Known rows, with every way that one mark hangs from another:
(E B G N U Z): .23, .02, -.27, .21, -.30, .35, -.18, -.34, .06, .01, .25, .68, .08, -.12, -.01, -.05, -.27, -.18, -.20, -.04, -.08, -.06, .31, -.13, -.13, .06, .12, -.16
(A (E G)): .49, -.27, -.06, .08, .10, .01, -.10, -.09, .20, -.03, .01, .20, .23, .04, -.04, -.17, -.08, -.34, .16, .13, -.10, -.27, .15, .21, .00, -.01, .25, -.08
(Z (E B D N)): .33, -.13, -.07, .01, -.12, .25, -.17, -.20, .04, -.15, .41, .28, .33, -.03, .11, -.23, -.18, .00, -.11, -.04, .31, -.16, .23, .07, .06, .09, .29, -.08
(B (E D G N U X)): .51, -.33, -.18, .37, -.27, .29, -.47, -.07, .13, -.10, .34, .55, .17, .16, .32, -.02, -.29, -.37, .07, -.27, -.08, -.03, .37, .31, -.36, .34, .32, .06
(C (E B N Z)): .27, .03, -.20, .00, -.18, .18, -.01, -.36, -.12, -.15, .38, .40, .29, -.20, -.15, -.03, -.19, .04, .06, .09, .24, -.07, .14, -.08, -.06, .23, .01, -.05
(E B D G U): .30, -.04, -.21, .13, -.04, .10, -.11, -.26, .03, .08, .27, .48, .31, -.02, .18, -.35, -.26, -.13, -.04, .08, .02, -.10, .09, .09, -.05, .07, .55, -.09
(E G): .28, -.25, -.08, .13, .09, .06, -.04, -.14, .13, -.03, -.05, .33, .09, -.06, .20, -.19, -.02, -.29, .11, .01, .03, -.20, .00, .13, -.07, .00, .25, -.07
(C (E N)): .39, -.18, -.11, .09, -.02, .16, -.16, -.25, -.08, -.29, .14, .30, .32, -.11, .10, .08, -.30, -.09, .26, -.17, .17, -.11, .11, .18, -.08, .23, .07, .02
(B E): .34, -.27, -.04, -.12, .00, -.01, -.13, .12, .08, -.10, .18, -.07, .09, -.06, .11, -.10, -.08, -.28, .05, .05, .20, -.13, .02, .14, -.16, .16, .08, .02
(U (E N X)): .14, -.25, -.17, .35, -.09, .41, -.53, -.08, -.02, -.22, .20, .44, .05, -.10, .12, .14, -.28, -.26, .22, -.27, .24, -.05, .33, .17, -.17, .12, -.09, -.10
(W (P (E N U))): .58, -.13, -.12, .01, .07, .64, -.29, -.20, -.04, -.27, .19, .03, -.04, -.15, .18, -.03, -.41, -.19, .16, -.35, .03, -.19, .22, .30, -.20, .09, .10, -.20
(U (E B G)): .26, -.14, -.16, .15, .13, .15, -.17, -.12, -.04, -.03, .18, .34, .16, -.10, -.17, -.25, -.10, -.12, .15, .09, .24, -.09, .04, .05, -.06, .02, .34, -.11
(B (E D N X)): .37, -.33, -.18, .19, -.17, .19, -.33, -.01, .15, -.13, .38, .28, .21, .07, .34, -.01, -.11, -.31, .04, -.11, .17, -.13, .25, .27, -.27, .33, .14, .04
(Z (E B G U X)): .22, -.06, .16, .06, -.25, .34, -.35, -.14, -.02, -.23, .24, .51, .05, -.07, .15, -.23, -.32, -.02, .09, -.18, .20, .09, .26, .06, -.10, .05, .25, -.16
(D (E B N Z)): .16, .09, -.20, -.04, -.26, .12, -.09, -.21, .05, .00, .10, .31, .16, -.04, -.03, .04, -.01, -.14, .04, .21, .38, -.17, .25, -.09, -.12, .14, -.15, -.16
(C (E N X Z)): .20, -.09, -.12, .21, -.32, .28, -.24, -.28, -.07, -.21, .32, .56, .11, -.13, .06, .11, -.21, -.13, .23, -.13, .15, -.04, .27, .05, -.19, .29, -.20, -.01
(P (E B G X) M): .64, -.18, -.01, .08, .17, .43, .01, -.12, .14, -.22, .19, .44, -.07, -.08, -.03, -.28, -.03, -.10, .29, -.12, -.01, -.24, -.07, .22, -.08, -.11, .16, -.14
(E X Z): -.10, -.08, -.08, .09, -.27, .17, -.18, -.10, .07, .00, .22, .41, -.14, -.20, .18, -.07, -.03, -.30, .02, .06, .16, -.10, .19, -.05, -.13, .06, -.27, -.12
(E B G N U X Z): .12, .02, -.22, .30, -.43, .47, -.29, -.34, .07, -.07, .29, .87, .01, -.13, .14, -.01, -.26, -.17, -.12, -.12, -.03, .01, .39, -.09, -.23, .12, .04, -.21
(B (E G U)): .47, -.26, -.05, .05, -.09, .08, -.28, .06, .07, -.08, .16, .19, .04, .04, .10, -.11, -.26, -.35, .09, -.10, -.05, -.03, .15, .17, -.25, .17, .25, .04
(U (E B D G N X)): .29, -.21, -.30, .46, -.04, .36, -.36, -.25, .02, -.05, .37, .69, .29, .02, .06, -.16, -.14, -.14, .14, -.09, .20, -.08, .27, .18, -.17, .17, .41, -.09
(N (E D U X)): .10, -.18, -.05, .21, -.12, .27, -.49, -.13, .05, -.10, .47, .20, .21, .07, .15, -.18, -.46, -.31, .23, -.15, .03, .06, .31, .23, -.03, -.06, .23, -.06
(P (E Z) M): .55, -.13, -.07, -.01, .04, .33, -.02, .01, .10, -.07, .27, .15, -.29, -.11, -.24, -.18, -.07, -.30, .16, -.07, -.13, -.33, .04, .06, .02, -.16, -.30, -.04
(W (P M)): .24, -.13, .07, -.17, .21, .28, -.08, -.03, .21, -.29, .08, -.13, -.20, -.28, .40, -.32, -.27, -.34, .18, -.23, .09, -.39, -.23, .19, -.04, -.27, -.01, -.16
(M (P (E Z))): .51, -.15, -.14, -.13, .09, .38, .02, -.01, .05, -.08, .09, -.02, -.05, -.34, -.23, -.13, .04, -.33, .06, .04, -.01, -.35, -.02, .12, .01, .00, -.21, -.05
(U (E D G N Z)): .32, -.23, -.37, .52, -.15, .26, -.36, -.18, .03, .15, .39, .59, .07, .08, -.20, -.14, -.08, -.40, .07, -.05, -.04, -.20, .37, .06, -.13, .15, .15, .03
(P (E D) M): .70, -.24, -.11, .06, .23, .26, -.05, -.01, .11, -.08, .29, .12, -.02, .01, -.03, -.27, -.13, -.27, .24, -.11, -.08, -.39, -.03, .30, .06, -.11, .07, .01
(M (P (E B D))): .62, -.15, -.20, -.18, .27, .32, .11, -.10, .03, -.09, .19, -.04, .31, -.29, -.09, -.31, .00, -.13, .04, .15, .15, -.37, -.14, .24, .07, .04, .24, -.06

Rows:
.23, -.14, -.17, .29, -.17, .18, -.32, -.19, .07, .15, .49, .31, .12, .15, -.21, -.34, -.29, -.43, .12, .01, -.22, -.04, .33, .05, -.03, -.08, .30, .01 -> (N (E D G U Z))
.43, -.17, -.19, .17, -.30, .03, -.26, .01, .07, .19, .44, .32, .01, .12, -.06, -.25, -.15, -.42, -.04, .08, -.14, -.10, .26, .06, -.25, .25, .23, .11 -> (B (E D G U Z))
.31, -.20, .10, .27, -.27, .27, -.48, -.09, .01, -.12, .32, .53, .04, .10, .26, -.26, -.31, -.23, .17, -.28, .03, .00, .35, .22, -.13, .13, .28, -.02 -> (Z (E D G U X))
.36, -.17, .14, .09, -.15, .23, -.35, -.05, -.01, -.16, .12, .33, -.01, .01, .08, -.18, -.34, -.21, .12, -.27, .01, -.02, .25, .11, -.04, .01, .19, -.04 -> (Z (E G U))
-.06, -.11, -.14, .24, -.21, .26, -.41, .00, -.06, -.01, .34, .39, -.18, -.15, -.12, -.05, -.13, -.32, .16, -.01, .22, -.02, .29, -.03, -.14, .08, -.25, -.08 -> (U (E X Z))
.23, -.28, -.17, .44, -.01, .18, -.40, -.08, .00, .03, .28, .52, .10, .06, .07, -.23, -.09, -.32, .31, -.08, .13, -.10, .21, .24, -.16, .14, .31, -.01 -> (U (E D G X))
.24, -.11, -.04, .21, -.22, .10, -.12, -.25, -.06, -.09, .24, .60, .03, -.07, -.02, -.14, -.05, -.17, .35, .00, .07, -.04, .13, .07, -.21, .26, .04, .02 -> (C (E G X Z))
.04, -.01, -.05, .17, -.27, .34, -.30, -.24, .05, -.03, .45, .45, .06, -.03, -.17, -.27, -.29, -.20, .10, .03, .01, .12, .30, -.05, -.10, -.11, .20, -.17 -> (N (E B G U X Z))
.32, -.31, -.10, .23, .14, .07, -.16, -.18, .16, .04, .31, .15, .32, .16, -.04, -.39, -.09, -.35, .24, .05, -.03, -.15, .11, .22, .04, -.10, .51, .00 -> (N (E D G))
.05, -.07, -.09, .29, -.38, .28, -.34, -.16, .05, .04, .19, .69, -.20, -.09, .16, -.07, -.23, -.36, .07, -.11, -.12, .01, .32, .00, -.24, .07, -.08, -.10 -> (E G U X Z)
.50, -.17, .08, -.08, .20, .56, -.14, -.04, .12, -.35, .19, -.01, -.29, -.22, .25, -.26, -.20, -.25, .36, -.32, .07, -.33, -.08, .35, -.15, -.14, -.06, -.19 -> (W (P (E X) M))
.35, -.13, -.15, .31, -.26, .30, -.45, -.29, -.14, -.27, .38, .58, .33, .00, .30, .09, -.53, -.10, .30, -.33, .07, .03, .33, .29, -.18, .35, .14, .04 -> (C (E D N U X))
.18, -.26, -.25, .43, -.10, .36, -.53, -.10, -.02, -.11, .36, .49, .16, .01, .15, .01, -.25, -.29, .20, -.21, .21, -.09, .35, .24, -.14, .18, .07, -.03 -> (U (E D N X))
.10, -.04, -.03, .07, -.25, .11, -.16, -.19, -.11, -.14, .31, .41, .03, -.16, .01, -.05, -.14, -.13, .29, .02, .20, -.01, .13, .03, -.15, .24, -.17, .00 -> (C (E X Z))
.00, -.03, -.26, .25, -.26, .43, -.38, -.17, -.04, -.08, .43, .55, .01, -.18, -.13, .02, -.18, -.13, .01, -.01, .31, -.01, .35, -.10, -.14, .12, -.14, -.16 -> (U (E B N X Z))
.22, -.14, .15, .03, -.12, .24, -.16, -.14, .06, -.20, .20, .44, .09, -.08, .14, -.30, -.04, -.01, .11, -.04, .31, -.03, .13, .07, -.07, .05, .28, -.15 -> (Z (E B G X))
.30, -.11, -.41, .40, -.13, .27, -.23, -.25, .01, .15, .47, .61, .18, .02, -.27, -.24, -.05, -.21, -.04, .10, .10, -.16, .30, -.04, -.10, .14, .29, -.05 -> (U (E B D G N Z))
.50, -.23, -.04, .31, -.23, .34, -.45, -.17, .04, -.13, .27, .51, .17, .13, .16, -.15, -.38, -.25, .03, -.37, -.07, -.10, .42, .20, -.06, .13, .33, .00 -> (Z (E D G N U))
.61, -.21, -.20, .05, .16, .50, -.12, -.22, .04, -.15, .29, .00, .10, -.08, .19, -.20, -.14, -.20, .15, -.17, .10, -.35, .13, .37, -.15, .14, .26, -.14 -> (W (P (E D N)))
.40, -.16, -.12, .10, -.10, .01, -.08, -.11, .19, .10, .15, .29, .08, .02, -.24, -.18, -.01, -.40, .05, .25, -.16, -.28, .24, .03, -.02, .01, .06, -.07 -> (A (E G Z))
.63, -.21, -.14, .00, .11, .38, .05, -.06, .09, -.04, .01, .14, -.04, -.27, -.26, -.21, .12, -.37, .11, .03, -.13, -.37, -.02, .16, -.05, .01, -.04, -.03 -> (M (P (E G Z)))
.30, -.01, -.10, .22, -.27, .31, -.36, -.26, .06, -.18, -.04, .65, .21, .07, .28, .10, -.27, -.12, .26, -.14, .25, .01, .35, .16, -.28, .19, .13, -.20 -> (D (E B G N U X))
.31, -.16, -.26, .24, .13, .08, -.17, -.15, -.02, .09, .33, .38, .28, .00, -.14, -.37, -.07, -.13, .13, .15, .21, -.15, .07, .10, -.04, .07, .51, -.04 -> (U (E B D G))
.59, -.26, -.21, .33, .00, .10, -.12, -.35, -.01, -.13, .23, .53, .43, .08, .10, -.12, -.17, -.14, .30, -.13, .01, -.19, .13, .29, -.12, .30, .43, .10 -> (C (E D G N))
.36, -.19, -.03, .25, -.19, .35, -.24, -.26, .11, -.17, .37, .63, .27, .04, .23, -.25, -.08, -.05, .02, -.14, .22, -.11, .29, .15, -.09, .16, .42, -.10 -> (Z (E B D G N X))
.36, -.21, -.15, .31, -.45, .36, -.45, -.05, .12, -.09, .32, .58, -.11, .05, .10, .08, -.24, -.41, -.01, -.22, -.12, .02, .44, .08, -.40, .30, -.05, -.01 -> (B (E G N U X Z))
.57, -.13, -.10, -.26, .28, .38, .11, -.06, .04, -.21, .05, -.08, .21, -.39, -.13, -.21, -.01, -.11, .06, .09, .18, -.32, -.17, .20, .06, -.02, .08, -.13 -> (M (P (E B)))
.55, -.06, -.25, .24, -.10, .21, -.17, -.44, -.11, -.14, .36, .62, .52, .02, .06, -.14, -.42, .03, .18, -.12, .03, -.03, .18, .18, -.12, .30, .54, .02 -> (C (E B D G N U))
.33, -.18, -.18, .25, -.05, .10, -.25, -.17, .05, .08, .17, .46, .17, .06, .25, -.24, -.29, -.33, .07, -.08, -.13, -.13, .17, .20, -.08, .08, .39, -.01 -> (E D G U)
-.06, -.06, -.01, .14, -.30, .34, -.46, -.10, .02, -.08, .43, .24, -.06, -.04, -.08, -.09, -.40, -.35, .16, -.11, .00, .11, .38, .00, -.07, -.12, -.13, -.12 -> (N (E U X Z))
.59, -.23, -.14, .24, -.09, .27, -.36, -.17, .17, -.14, .05, .43, .26, .08, .02, .06, -.42, -.36, .08, -.16, -.26, -.18, .40, .23, -.08, .05, .20, -.09 -> (A (E G N U))
.34, -.08, -.03, .11, -.12, .04, -.29, -.09, .01, -.04, -.18, .32, .08, .12, .16, -.02, -.24, -.31, .35, -.06, .11, -.09, .21, .18, -.19, .10, .11, -.07 -> (D (E G U))
.26, -.25, .01, .23, -.23, .34, -.41, -.12, .07, -.22, .34, .43, .15, .03, .32, -.09, -.20, -.19, .07, -.27, .22, -.12, .36, .21, -.05, .16, .08, -.05 -> (Z (E D N X))
.22, -.23, -.33, .60, -.26, .35, -.46, -.18, .04, .08, .42, .76, .01, .08, -.07, -.08, -.07, -.39, .15, -.12, .01, -.12, .44, .11, -.22, .21, .08, -.01 -> (U (E D G N X Z))
.12, -.15, -.11, .24, -.27, .46, -.49, -.16, .04, -.27, .12, .55, .06, -.13, .46, .22, -.50, -.26, .04, -.39, .05, .01, .37, .17, -.18, .11, -.12, -.15 -> (E N U X)
.41, -.09, -.14, .17, -.12, .14, -.26, -.21, .12, -.01, .34, .51, .36, .07, .08, -.25, -.31, -.19, .08, .14, -.06, -.10, .29, .21, -.08, .10, .45, -.13 -> (A (E B D G U X))
.84, -.26, -.14, .17, .26, .56, -.09, -.21, .22, -.22, .23, .16, -.07, -.01, .16, -.33, -.14, -.32, .27, -.34, -.16, -.49, -.02, .43, -.13, -.06, .30, -.09 -> (W (P (E D G N) M))
-.04, .05, -.14, .12, -.29, .28, -.33, -.21, .01, .04, .70, .30, .17, -.02, -.09, -.30, -.36, -.19, .04, .12, .10, .09, .33, -.04, -.02, -.06, .17, -.13 -> (N (E B D U X Z))
